Every row comes from one small tree of marks. Brackets hold a mark, then the marks that hang from it, in alphabetical order. Every link used is in the known rows. Which tree was each row made from?
In the rows, 128 means zero.
Known rows
(J (Y W)): [ 84 102 161 124 139  71 131 132 113  44 100  93 117  83 131 132 124 115
 130 132 143  70  93  93 151 131 153 143 131 132  97 138]
(Y H J M (V T)): [ 85 140 172 105 169 141  78 152 100 109  71  83  88 102 171 141 172  92
 110  64 150 122  97 141 147 156 161 128 126 108 109 132]
(H L (Y J W)): [ 40 112 190 129 132 103 113 127 102  92  94  86 110  96 123 125  97 139
 122 145 118  76  87  81 161 126 156  83 107 118  89 147]
(V (Y H J M)): [ 93 140 178 112 159 122 104 140  93 148  85  95 109 101 140 109 125  93
 118  87 123  95  98 132 148 165 175 125 129 113  83 149]
(W (Y J V)): [104 127 174 105 144 153 104 136 119  64  87  95 100  88 118 135 133  93
 121 135 133 113  70 109 157 138 166 112 119 120 115 146]
(W Q (Y H V)): [104 130 167 103 122 156 112 146 110  40  85 118 127  94 132 133 198 109
 123 176 148 105  71 107 157 153 153 176  92 124 119 142]
(Y H J): [ 95 127 178 110 147 111 106 137 125 109  93 103 118 113 131 120 126 103
 124 102  96  92  98 111 145 159 169 142 125 100 102 142]
(T R V): [ 70  94 144 114 139 108 132 121 159  62  95 113 128 105  98 135  79 102
 117 131 147  98  87 114 172 150 157 144 162 148  98 142]
(W Q (Y J)): [108 133 156 110 127 152 107 139 117  76  98 125  96  86 111 140 115  96
 115 197 125  87  58  92 166 139 173 109  99 132 118 144]
(Y (H L) (V T)): [ 51 123 161 122 138 135 111 135  84  58  94 104 119 110 163 148 172 134
 126 108 139 121  97 118 178 145 138 180 111 104 112 130]
(T R (V (Y M))): [ 67 110 144 118 150 115 129 124 127  99  89 112 121  91 101 121  70  96
 118 113 173 102  89 133 170 157 161 130 163 161  78 146]
(H L (Y M)): [ 39 110 171 126 129 104 107 158  83 102  95  94  87  88 117 131 118 136
 124 150 149  97  80 136 150 131 144 117 109 127 100 147]
(J (Y H W)): [ 87 108 175 119 139  63 127 139 107  62  91  90 137  81 151 132 154 119
 127 115 128  68 103  96 147 147 150 167 122 122  87 140]
(R (T (V Y))): [ 71  97 133 124 144 126 143 108 116  68 101 100 111  97  96 139  82 103
 125 115 140  73  82 105 169 151 173 129 155 127  85 153]
(H (Y V)): [ 60  88 169 112 132 124 107 136 101  63  85  92  99 105 121 129 132 109
 126 131 139 105  85 116 128 131 154 138 113 110 106 142]
(J Y): [ 84 105 146 122 139  86 121 140  95  64 105  99  98  82 121 136 114 105
 135 142 115  87  88 115 150 128 158 157 129 119 106 135]
(J (Y M)): [ 83 112 151 117 147  82 114 160  97  82  91  91  88  74 127 131 127 101
 127 125 151  90  91 140 139 133 158 142 128 131 103 139]
(H (Y J M)): [ 71 113 174 109 151 111  90 154 106 135  82  82  72  89 123 129  96  94
 116 114 135  93  84 126 123 136 171  84 118 116  99 147]
(T R (V Y)): [ 68 103 136 123 143 121 139 101 125  79 102 125 137 107  97 121  58  95
 123 131 144  99  90 111 181 149 159 141 164 153  74 143]
(W Q Y): [106 118 149 115 111 142 124 141 117  46 100 135 106  87 111 139 135 100
 121 201 148  85  63  94 166 137 158 131  96 141 121 139]
(W (Y M)): [109 118 160 112 133 116 112 159 117  79  85 105  87  74 110 137 138  99
 121 130 172 103  75 130 148 143 150 115 115 151 120 143]
(Q X): [ 92 109 148 110 143 104 124 136 122  62  99 112 107 124  93 115  97 101
 134 116 138  83  80  74 143 138 150 142 140 120 115 144]
(X Q): [ 87 112 149 129 132  96 116 123 129  78 101 134  89 110 127 130 111 118
 142 125 178  88  82 119 155 144 170 136 136 127 126 135]
(H L (Y J M)): [ 42 126 182 123 143 117  93 155  84 127  91  84  77  87 119 129 100 126
 116 138 131  98  86 125 151 127 161  85 110 116  98 150]
(V Y): [ 85 110 148 121 130 123 132 110  94  83 112 123 114 107 117 114  94  98
 130 120 130  89  88 106 151 142 164 140 133 121  95 139]
(R T): [ 83  98 146 112 135 108 120 130 132  63  94 111  96 103 130 143 115 110
 128 113 136  71  69 110 150 144 164 135 135 117 117 144]
(H L Y): [ 39 100 167 130 117 105 114 136  83  82 106 100 101  99 113 133 102 141
 130 159 116  93  80 105 160 121 151 127 103 115 101 147]
(T R (V (Y H M))): [ 70 117 159 114 158 111 123 134 119 111  84 107 140  94 114 117  99  99
 115 103 161 104 102 135 169 171 162 156 156 155  67 148]
(R (T V)): [ 71  92 136 120 143 114 131 125 143  49  92  91 103  96  97 147 105 105
 124 124 142  76  80 112 163 150 161 130 155 122 108 150]
(W Q (Y (H L) M)): [ 80 145 170 120 119 135 112 171  98  79  97 117 115  76 127 137 186 136
 116 202 159 100  71 123 177 154 142 150  85 143 112 152]
(Y (H L) J V): [ 62 135 186 112 149 136 105 133 105  90  93  89 125 113 134 119 161 133
 130 125 107 116  92 115 169 156 155 156 118  88 107 149]

Write each row's tree
[ 79 109 158 117 143 123 119 120 117  25  87 100 108 106 159 143 155 106
 122  90 182 103  89 100 151 136 140 134 132 123 117 126] => (Y (V T) W)
[ 99 123 168 107 131 105 130 137 139  52  87 119 142 128 122 114 159 109
 127 140 159  61  85  50 148 153 141 160 111 125 105 152] => (Y H (W (Q X)))
[ 93 119 144 114 137 149 107 139  97  30  86 108  88  81 144 161 142  95
 121 120 160 118  76 107 166 133 152 136 111 136 123 129] => (W (Y (V T)))
[117 149 157 104 149 145  94 171 121  90  84 115  81  96  97 136 112  81
 118 170 162  86  56  83 150 135 166  88 106 149 117 156] => (W (Q X) (Y J M))
[ 87 116 153 121 120 128 143 100 109  62 107 130 133 108 127 113 124 106
 123 169 163  69  80  81 163 140 157 126 116 135  87 141] => (V (Y (W Q)))
[ 69 117 147 102 155 129  94 146 122  67  74 113  90  99 167 150 127  98
 116  86 194 124  78 142 161 137 149 138 143 149 106 125] => (Y M (V (T R)))
[ 71 118 158 104 145 125 102 128 118  57  77 121 124 113 180 150 144 107
 120  83 149 119  92 118 169 153 153 183 136 132 100 124] => (Y H (V (T R)))
[ 69 111 145 104 146 132 103 120 123  47  87 124 105 115 169 150 111 103
 120 106 165 117  76 117 173 136 151 154 145 135 110 120] => (Y (V (T R)))
[ 72 104 139 129 136 136 151 101 132  42  98 107 132  95 108 136 108 102
 120 155 173  54  72  77 172 152 163 115 140 139  83 154] => (R (T (V (Y (W Q)))))
[ 68 118 135 121 140 122 115 105  92  81 104 146 114 106 159 146  60  98
 123 106 141 100  83  99 177 136 168 130 143 148  82 122] => (V (T R) Y)
[ 70 123 163 120 140 101 121 104  98  71  89 135 149 104 185 141 104 111
 118  78 151  83  99  86 175 157 160 143 137 150  62 126] => (V (T R) (Y H W))
[ 93 127 166 117 135 119 142 122 106  68  94 126 151 124 124 104 136 101
 126 143 157  62  86  42 151 155 150 153 112 127  79 153] => (V (Y H (W (Q X))))
[ 76 105 154 126 158 110 140 123 127  74  83  82 117  78 112 138 113  99
 117  84 199  67  87 114 154 154 157  98 153 149  81 160] => (R (T (V (Y M W))))
[ 93 115 152 114 131 113 136 134 143  37  96 119 121 129 111 115 130 105
 127 154 174  63  70  45 148 134 144 127 121 130 112 146] => (Y (W (Q X)))
[ 73 114 151 117 158 132 124 100 131 104  98 116 130 107  99 119  37  89
 117 122 119  99  89 101 182 153 179 114 165 139  72 146] => (T R (V (Y J)))
[ 93 131 155 110 153 158  87 139  97  55  86 105  82  83 144 164 122  90
 121 113 139 117  80 105 166 131 163 104 116 127 117 131] => (W (Y J (V T)))
[ 42 124 190 116 152 138  88 156  86 112  82  65  80  95 123 128 130 125
 119 133 143 119  79 137 150 128 154  98 107 109 100 152] => (H L (Y J M V))
[107 129 153 115 121 140 115 162 116  67  90 120  87  75 115 141 152  96
 117 186 177  93  57 121 157 144 156 117 100 152 122 144] => (W Q (Y M))
[ 73 117 161 106 158 117 103 137 135  47  69 107 109 102 178 147 146 105
 113  72 222 109  81 122 159 139 140 123 148 157  99 126] => (Y M (V (T R)) W)
[ 87 130 169 122 166 133 112 136 103 140  87  82 115  96 104 114 114  87
 113  93 133 103 112 130 153 171 173 122 148 118  79 158] => (T (V (Y H J M)))
[ 80 102 162 114 149  92 124 132 110  25  94  82 124  85 139 128 157 113
 133 119 156  87  89 103 146 130 148 153 135 119  98 138] => (J (Y V W))
[ 73 118 142 119 141 122 117 129  95  14  90 107 108  85 170 159 168 104
 123 163 177  91  81  91 162 121 143 152 111 126 109 124] => (J (Y (V T) (W Q)))
[ 63 108 141 124 132 127 145  95 137  54  98 134 153 107 109 121  86  99
 115 169 178  76  82  81 189 150 156 127 152 161  75 146] => (T R (V (Y (W Q))))
[ 78 124 165 115 159 132 103 117 120  55  82  93 100 108 165 145 140  98
 118  84 158  99  87  92 155 132 152  99 135 113 108 131] => (Y J (V T) W)
[ 91 130 201  99 165 116 101 147 137  93  67  70 120 104 152 113 188 106
 112  68 167 101  96 125 136 163 153 126 131 110  99 152] => (Y H J M V W)
[ 64 106 175 103 144 135  92 132 107  91  80  81  90 108 123 129 113  96
 121 125 114 106  86 108 130 130 167 115 119  98 105 143] => (H (Y J V))
[ 70 127 163  97 158 124  89 152 115  79  63 107 110 107 182 148 163 106
 113  72 181 128  90 146 163 157 150 167 134 141  98 127] => (Y H M (V (T R)))
[ 88 122 162 115 147  75 107 170  93 100  89  86 107  75 138 135 159 107
 124 114 134  92 100 140 137 152 155 171 126 123 100 140] => (J (Y H M))
[ 46 114 153 134 143 122 141 117  94  79 105  98 138  98 107 137 111 134
 127 125 118  80  91 109 190 163 158 159 135 114  76 161] => (R (T (V (Y (H L)))))
[ 93 114 157 103 139 134 130 128 138  15  89 113 127 131 114 114 160 100
 128 151 187  81  69  54 144 135 132 142 127 122 114 149] => (Y V (W (Q X)))
[ 54 131 176 120 154 100 107 168  71  78  86  74 116  82 143 129 188 139
 130 127 143 116  96 148 160 145 144 188 117 110  96 145] => (J (Y (H L) M V))
[ 98 133 184 104 156 112  95 154 125 133  78  87 103  99 140 120 146 100
 117  89 129  97  93 137 136 163 168 126 130 109 106 145] => (Y H J M)
[ 76 120 150 108 151 136  98 147 102  64  81  96  77  98 156 148 160  94
 115  82 189 124  85 144 144 140 143 130 131 127 122 127] => (Y M (V T))
[ 81 111 167 107 147 100 112 145  90  55  95  88 128  93 146 132 172 115
 130 120 121 104 103 121 143 146 154 198 127 105  99 139] => (J (Y H V))
